What can hang from each mark
P: T
H: Y
C: M N
Y: F H M W
W: Y
T: U
N: C
M: C Y
U: C T

Each row was made from one small tree. Brackets hold a mark, then the marks that hang from it, in alphabetical order. Every link used is in the known rows. Write each row's tree.
Known rows
[H [Y F [M C] W]]: [ 1.14 -0.86 -0.35  2.71  0.64 -2.03 -0.30  0.47  1.29 -0.87 -1.71 -1.42
 -2.51  0.86  1.37  0.82 -2.34  0.48 -0.85  0.38 -1.64  0.23 -2.93 -1.89
 -1.08  0.45  0.73 -0.96  1.50 -0.40  0.64  1.32]
[P T]: [ 0.64 -1.94 -0.32  0.83 -0.06  0.01 -0.01  0.25  0.23 -0.67 -0.73 -0.93
 -1.94  0.59 -1.01 -1.85 -2.06  0.70 -0.73 -1.78 -0.93  0.56 -2.25 -1.65
 -0.01 -0.43 -0.10 -1.57  0.72 -0.63  0.73  0.43]
[C M N]: [ 1.33 -0.54 -0.59  1.47  0.01 -0.75 -0.55  0.10  0.81 -0.95 -1.32 -1.21
 -1.28  1.18 -0.78 -3.00 -3.36  0.27 -0.64 -1.45 -0.04 -0.51 -0.69 -1.35
  0.09  0.90  0.20 -2.05  2.26  0.03  0.87  1.06]
[T [U [C [M [Y H W]] N]]]: [ 0.63 -0.81  0.56  2.56 -0.90 -1.67  0.16 -0.98  1.11 -1.72 -1.72 -0.99
 -1.22  0.91  0.55 -0.53 -4.05  0.36 -0.72 -0.48 -0.29 -1.88 -1.30 -1.00
 -1.49 -0.15  0.30 -1.37  2.86  0.18  0.79  1.23]
[T U]: [-0.09  0.57 -0.02  0.67 -0.55 -0.18 -0.40 -0.14  1.16 -0.09 -0.13 -0.44
 -2.05  0.74  0.27  1.81 -2.12  0.16 -0.55 -1.34 -0.91 -0.14 -1.32 -1.33
  0.02 -0.45  0.17 -1.75  0.45 -0.34  1.20  0.63]
[H [Y F [M [C N]] W]]: [ 1.49 -0.04  0.11  3.09  0.19 -2.18 -0.52  0.07  1.00 -0.82 -2.02 -1.29
 -2.48  1.12  1.29 -1.86 -3.04  0.49 -0.88  0.49 -1.25 -0.04 -2.25 -1.93
 -1.52  0.94  1.19 -1.07  2.06 -0.54  1.13  1.54]
[T [U C]]: [-0.61 -0.90 -0.02  0.62 -1.43  0.13  0.19 -0.42  0.54 -0.66 -0.53 -0.67
 -1.11  0.50  0.23  1.41 -2.79  0.43 -0.55 -1.35 -1.07 -0.59 -1.92 -1.39
 -0.10 -1.02 -0.43 -1.25  0.93 -0.52  0.95  0.46]
[W Y]: [ 0.36 -0.53 -0.43  0.51  2.01 -0.84 -0.34  0.48  1.03 -0.80 -0.71 -0.88
 -1.56  0.83 -0.50 -0.83 -2.56  0.51 -0.26 -1.02 -1.43  0.22 -2.10 -1.82
  0.87 -0.39 -0.39 -1.56  1.13 -0.56  0.43  0.34]
[P [T [U [C M]]]]: [-0.19 -2.58 -0.34  0.64 -1.96 -0.46  0.21 -0.33  0.41 -1.79 -0.56 -1.07
 -1.06  0.53 -1.09 -1.12 -3.37  0.60 -0.50 -2.20  0.10 -1.14 -2.83 -1.26
 -0.29 -1.02 -0.08 -1.30  1.57 -0.19  0.29  0.68]
[C [M [Y F W]] N]: [ 1.84  0.05  0.33  2.62 -0.29 -1.82 -0.29 -0.16  1.46 -1.38 -2.02 -1.24
 -1.90  0.92  0.26 -4.12 -2.77  0.38 -0.82  0.11 -0.41 -0.65 -1.41 -1.41
 -1.25  1.04  0.64 -2.30  2.57  0.28  0.84  1.85]
[W [Y F H [M [C N]]]]: [ 1.67  0.35 -0.80  2.58  1.50 -2.55 -1.10  0.55  0.12 -1.22 -1.57 -0.79
 -1.79  0.99 -0.06 -1.75 -3.62  0.69 -0.05 -0.54 -1.61 -0.38 -0.85 -2.35
 -1.00  1.82  1.45 -0.83  2.41 -0.44  0.62  1.78]
[Y F H M]: [ 1.75 -0.89 -1.17  2.08  0.37 -1.36 -0.61  0.80  0.01 -0.94 -1.62 -0.61
 -1.30  0.81 -0.06  0.88 -2.49  0.45 -0.58 -1.00 -0.98 -0.02 -0.48 -2.14
 -0.98  1.27  0.52 -1.35  1.01  0.21  0.59  1.72]
[U [C [M [Y W]]] T]: [-0.05 -3.84  0.09  1.23 -1.08 -0.66  1.23 -0.70  0.74 -0.77 -1.84 -1.85
 -1.07  0.56 -0.52 -3.09 -2.75  0.65 -0.53 -1.23 -0.60 -0.76 -3.24 -1.56
 -0.31 -0.27 -0.61 -1.16  2.15 -0.27  0.24  0.81]
[H [Y M]]: [ 0.71 -0.79 -0.87  1.31  0.91 -1.05 -0.31  0.84  1.06 -0.24 -1.29 -1.18
 -1.67  1.16 -0.20  1.45 -2.89  0.41 -0.73 -0.94 -0.80  0.41 -2.54 -1.22
  0.78 -0.59 -0.27 -0.95  1.29 -0.46  1.18  0.34]
[U [C [M [Y H W]] N] T]: [ 0.84 -3.18  0.37  2.27 -0.77 -1.34  0.94 -0.95  0.20 -1.17 -2.29 -1.46
 -0.86  0.80 -0.67 -4.90 -3.79  0.75 -0.59 -1.17 -0.42 -1.22 -1.97 -1.81
 -1.33  0.68  0.30 -1.08  2.92 -0.27  0.60  1.25]
[U [C [M [Y F]] N] T]: [ 0.56 -2.16  0.17  1.34 -2.20 -0.81  0.52 -0.38 -0.02 -0.95 -1.96 -1.43
 -0.51  0.50 -1.53 -7.31 -3.33  1.03 -0.25 -1.34 -0.66 -0.76 -2.36 -1.68
 -0.49  0.92  0.46 -1.33  2.73 -0.58  1.10  1.74]
[N [C [M [Y F H W]]]]: [ 1.98 -2.31 -0.35  2.53  0.86 -1.76 -0.36  0.93  1.24 -2.73 -2.61 -1.24
 -1.41  0.18  0.74 -2.16 -2.03  0.31 -0.78  0.30 -0.98 -0.70 -1.51 -1.35
 -1.89  1.42 -0.25 -1.26  2.37  0.42 -0.04  2.43]
[T [U [C M N]]]: [ 0.10 -0.63 -0.05  1.20 -1.87 -0.68 -0.23 -0.62  0.62 -1.34 -1.01 -0.93
 -0.75  0.95 -0.25 -1.62 -4.06  0.31 -0.45 -1.61  0.10 -1.49 -1.13 -1.26
 -0.37 -0.10  0.19 -1.59  2.34 -0.12  0.91  1.12]
[M C]: [ 0.47 -1.24 -0.55  1.35  0.67 -0.27 -0.22  0.29  0.89 -0.11 -0.78 -1.30
 -2.30  0.59  0.26  0.77 -2.09  0.46 -0.56 -0.90 -1.97  0.39 -1.95 -1.33
  0.29  0.36 -0.12 -1.16  1.29 -0.70  0.89  0.63]

Which tree is each row?
[ 1.41 -0.77 -0.61  2.20 -0.34 -1.34 -0.27  0.11  0.64 -0.80 -1.74 -0.89
 -1.85  0.89  1.04  0.16 -1.90  0.14 -0.82 -0.36 -0.65 -0.05 -1.47 -2.45
 -1.39  0.70  0.30 -1.72  0.84  0.27  0.37  1.58] => [Y F M W]
[ 1.47 -0.79  0.16  3.05  1.08 -1.75 -0.01  0.15  1.06 -1.07 -1.65 -1.10
 -2.70  0.35  1.13  0.21 -1.87  0.70 -0.81  0.61 -2.40  0.06 -1.89 -1.59
 -1.62  0.99  0.62 -1.22  1.68 -0.30  0.63  1.72] => [M C [Y F H W]]
[ 0.25 -3.01 -0.33  0.92 -1.77 -0.12  0.60 -0.69 -0.37 -0.71 -1.61 -1.47
 -0.29  0.83 -1.57 -5.83 -3.74  0.72 -0.29 -2.26 -0.12 -0.88 -1.73 -2.00
 -0.21  0.78  0.19 -1.28  2.38 -0.48  0.73  1.05] => [U [C M N] T]
[ 0.88 -0.18 -0.47  2.18  0.66 -1.36 -0.56  0.43  0.88 -0.04 -1.42 -1.41
 -2.24  1.30  0.20 -0.33 -3.60  0.50 -0.59 -0.62 -1.17  0.22 -2.18 -1.13
  0.22  0.41  0.65 -0.58  2.37 -0.86  1.52  0.63] => [H [Y [M [C N]]]]
[ 1.80  0.14  0.60  3.50  0.65 -1.82 -0.22 -0.18  0.78 -1.00 -1.90 -0.97
 -2.65  0.58  1.15 -2.28 -2.52  0.68 -0.84  0.67 -2.12 -0.16 -1.16 -1.65
 -2.02  1.50  1.19 -1.35  2.26 -0.48  1.18  1.99] => [M [C N] [Y F H W]]
[ 0.13 -2.64  0.02  1.04 -1.53 -0.42  0.74 -0.53  0.20 -0.41 -1.70 -1.68
 -0.66  0.75 -1.46 -5.78 -3.75  0.87 -0.24 -1.78 -0.39 -0.79 -2.49 -1.29
  0.28  0.24 -0.06 -1.11  2.85 -0.72  1.23  0.86] => [U [C [M Y] N] T]
[ 1.85 -0.77 -0.72  2.02  0.84 -1.70 -0.34  0.82  1.02 -1.65 -1.66 -1.08
 -1.37  0.58 -0.70 -0.84 -2.60  0.68 -0.64 -0.62 -0.97 -0.36 -1.22 -1.08
 -0.43  1.04  0.28 -1.75  2.14  0.29  0.61  1.84] => [C [M [Y F H]]]
[ 2.00 -0.41 -0.39  3.59  0.13 -2.13 -0.60 -0.11  0.16 -0.96 -2.10 -0.88
 -2.28  0.97  1.25 -0.64 -2.94  0.33 -0.69 -0.04 -1.31 -0.49 -0.40 -2.46
 -2.47  2.05  1.55 -1.20  2.02 -0.01  0.56  2.12] => [Y F H [M [C N]] W]
[ 0.58 -1.02 -0.90  1.75  1.14 -1.28 -0.34  0.75  1.18 -0.12 -1.16 -1.57
 -2.22  1.00  0.35  2.03 -2.89  0.49 -0.62 -0.64 -1.56  0.42 -2.90 -1.04
  0.69 -0.14  0.03 -0.43  1.71 -0.72  1.14  0.35] => [H [Y [M C]]]
[ 1.52 -0.09 -0.25  3.00 -0.74 -1.68 -0.52 -0.23  0.46 -0.57 -1.86 -1.09
 -2.41  0.99  1.45 -1.62 -2.63  0.22 -0.68  0.00 -1.08 -0.30 -1.20 -2.36
 -1.91  1.63  1.19 -1.32  1.83 -0.18  0.76  1.79] => [Y F [M [C N]] W]
[ 0.04 -0.09  0.25  1.41 -1.76 -0.87 -0.04 -0.59  1.09 -1.04 -1.14 -1.19
 -1.03  0.89 -0.36 -1.41 -4.03  0.42 -0.37 -1.06 -0.26 -1.40 -1.86 -0.42
  0.09 -0.53 -0.13 -1.34  2.82 -0.22  1.36  0.79] => [T [U [C [M Y] N]]]
[ 1.70 -0.75 -0.15  2.41  0.82 -1.37 -0.21  0.06  0.53 -1.48 -1.68 -0.57
 -1.76  0.51  0.73 -0.50 -1.86  0.46 -1.00 -0.12 -1.48 -0.04 -0.78 -2.52
 -2.05  1.08  0.55 -1.91  0.71  0.15  0.26  1.81] => [Y F H W]
[ 0.67  0.15  0.21  1.99  0.38 -0.60 -0.25  0.00  0.99  0.30 -1.14 -1.34
 -2.57  0.81  0.08 -1.40 -2.81  0.61 -0.49 -0.43 -1.86  0.23 -1.79 -0.64
  0.37  0.41  0.16 -1.05  2.31 -0.96  1.79  0.57] => [M [C N] Y]
[ 1.04 -0.68 -0.36  2.76 -0.09 -1.29 -0.40 -0.37  0.66 -0.04 -1.65 -1.30
 -2.49  1.31  1.33 -0.37 -3.04  0.06 -0.65 -0.51 -0.89 -0.26 -1.30 -1.88
 -1.15  0.90  0.65 -1.06  1.99 -0.28  0.81  0.90] => [Y [M [C N]] W]
[ 0.13 -0.63 -0.06  1.22 -1.86 -1.14  0.04 -0.13  1.17 -1.55 -1.12 -1.06
 -1.00  0.36 -0.32 -0.59 -2.97  0.60 -0.31 -0.72 -0.71 -1.16 -2.48 -0.79
 -0.22 -0.39 -0.04 -1.51  2.02 -0.01  0.89  1.43] => [T [U [C [M [Y F]]]]]
[ 1.03 -2.45 -0.36  1.74  0.65 -0.83 -0.11  0.66  1.79 -1.68 -2.14 -1.69
 -1.71  0.47  0.83 -1.36 -1.99  0.04 -0.68 -0.22 -0.58 -0.55 -2.34 -0.84
 -0.53  0.24 -1.12 -1.22  2.37  0.19  0.16  1.26] => [N [C [M [Y W]]]]
[ 0.88 -2.21 -0.81  1.02  0.53 -0.49 -0.39  1.23  1.48 -1.52 -1.80 -1.59
 -1.33  0.43 -0.23 -1.57 -2.27  0.24 -0.41 -0.78 -0.64 -0.26 -2.21 -0.43
  0.49  0.27 -1.18 -0.92  2.55 -0.10  0.57  1.17] => [N [C [M Y]]]
[ 0.44 -0.79  0.53  1.60 -2.85 -1.23 -0.03 -0.43  0.35 -1.93 -1.08 -0.94
 -1.25  0.48 -1.08 -4.74 -3.72  0.90 -0.41 -1.29 -0.10 -1.32 -2.69 -0.96
 -0.98 -0.24  0.77 -1.57  2.49 -0.41  1.11  1.50] => [P [T [U [C [M [Y F]] N]]]]
[ 0.66 -2.96 -0.10  1.61 -0.86 -0.84  0.71 -0.47 -0.16 -0.89 -1.95 -1.42
 -0.46  0.74 -1.69 -5.19 -4.02  0.96 -0.29 -1.75 -0.57 -0.96 -1.69 -1.39
 -0.32  0.76  0.19 -0.90  3.02 -0.49  1.02  1.18] => [U [C [M [Y H]] N] T]
[-0.31 -0.97  0.59  0.91 -2.52 -0.07  0.08 -0.84 -0.24 -1.04 -0.55 -0.51
 -1.35  0.64 -0.71 -2.92 -3.46  0.72 -0.58 -1.86 -0.45 -0.76 -2.17 -1.61
 -0.84 -0.81  0.48 -1.24  1.37 -0.88  1.25  0.54] => [P [T [U [C N]]]]
[ 1.54 -0.33 -1.12  1.63  1.92 -2.13 -0.85  0.95  0.34 -1.42 -1.46 -0.57
 -1.25  0.87 -0.42  0.05 -2.85  0.61 -0.14 -0.86 -1.20 -0.20 -1.21 -2.41
 -0.51  0.90  0.55 -1.17  1.38 -0.05  0.19  1.57] => [W [Y F H M]]
[ 1.27 -0.64 -0.33  2.34  0.99 -1.41 -0.28  0.64  0.74 -0.75 -1.33 -1.06
 -2.30  0.28  0.17  0.34 -2.05  0.88 -0.56 -0.03 -2.62  0.23 -1.71 -1.09
 -0.60  1.09  0.49 -1.00  1.72 -0.58  1.10  1.63] => [M C [Y F H]]
[ 0.12 -1.70  0.07  1.09 -2.39 -0.60 -0.08 -0.71  0.15 -1.74 -0.86 -0.91
 -1.00  0.80 -1.15 -3.55 -3.99  0.60 -0.47 -2.21  0.44 -1.42 -2.02 -1.34
 -0.67 -0.47  0.48 -1.53  2.15 -0.37  0.81  0.92] => [P [T [U [C M N]]]]
[-0.18 -2.45  0.18  0.78 -1.80  0.34  0.68 -0.80 -0.72 -0.06 -1.44 -1.05
 -0.65  0.64 -1.06 -5.46 -3.18  0.86 -0.41 -1.95 -0.96 -0.20 -1.84 -2.25
 -0.24  0.34  0.14 -1.12  1.57 -1.06  1.22  0.82] => [U [C N] T]
[ 0.65 -1.40 -0.48  2.42  1.21 -1.71 -0.10  0.24  1.46 -0.33 -1.49 -1.59
 -2.66  1.10  1.25  2.34 -2.62  0.30 -0.85  0.01 -1.46  0.20 -2.99 -1.40
 -0.34 -0.25  0.09 -0.67  1.61 -0.52  0.74  0.53] => [H [Y [M C] W]]
[-0.28 -2.20 -0.01  0.85 -1.89 -0.77  0.41 -0.27  0.90 -1.49 -0.65 -1.23
 -1.35  0.46 -1.12 -1.02 -3.29  0.73 -0.37 -1.82 -0.21 -1.07 -3.45 -0.54
  0.27 -1.39 -0.37 -1.16  2.15 -0.37  0.73  0.45] => [P [T [U [C [M Y]]]]]
[ 1.37 -0.56 -1.23  2.09  1.99 -2.47 -0.85  0.96  0.40 -1.27 -1.38 -0.91
 -1.83  0.71  0.03  0.79 -2.86  0.66  0.02 -0.63 -1.91 -0.10 -1.54 -2.28
 -0.64  1.30  0.87 -0.72  1.86 -0.30  0.19  1.60] => [W [Y F H [M C]]]
[ 1.87 -0.97 -0.79  2.66  0.36 -1.75 -0.37  0.28  0.34 -1.22 -1.99 -0.64
 -1.68  0.84  0.91  1.20 -2.21  0.29 -0.88 -0.36 -0.83 -0.21 -0.76 -2.58
 -1.98  1.23  0.60 -1.53  0.90  0.42  0.16  1.83] => [Y F H M W]
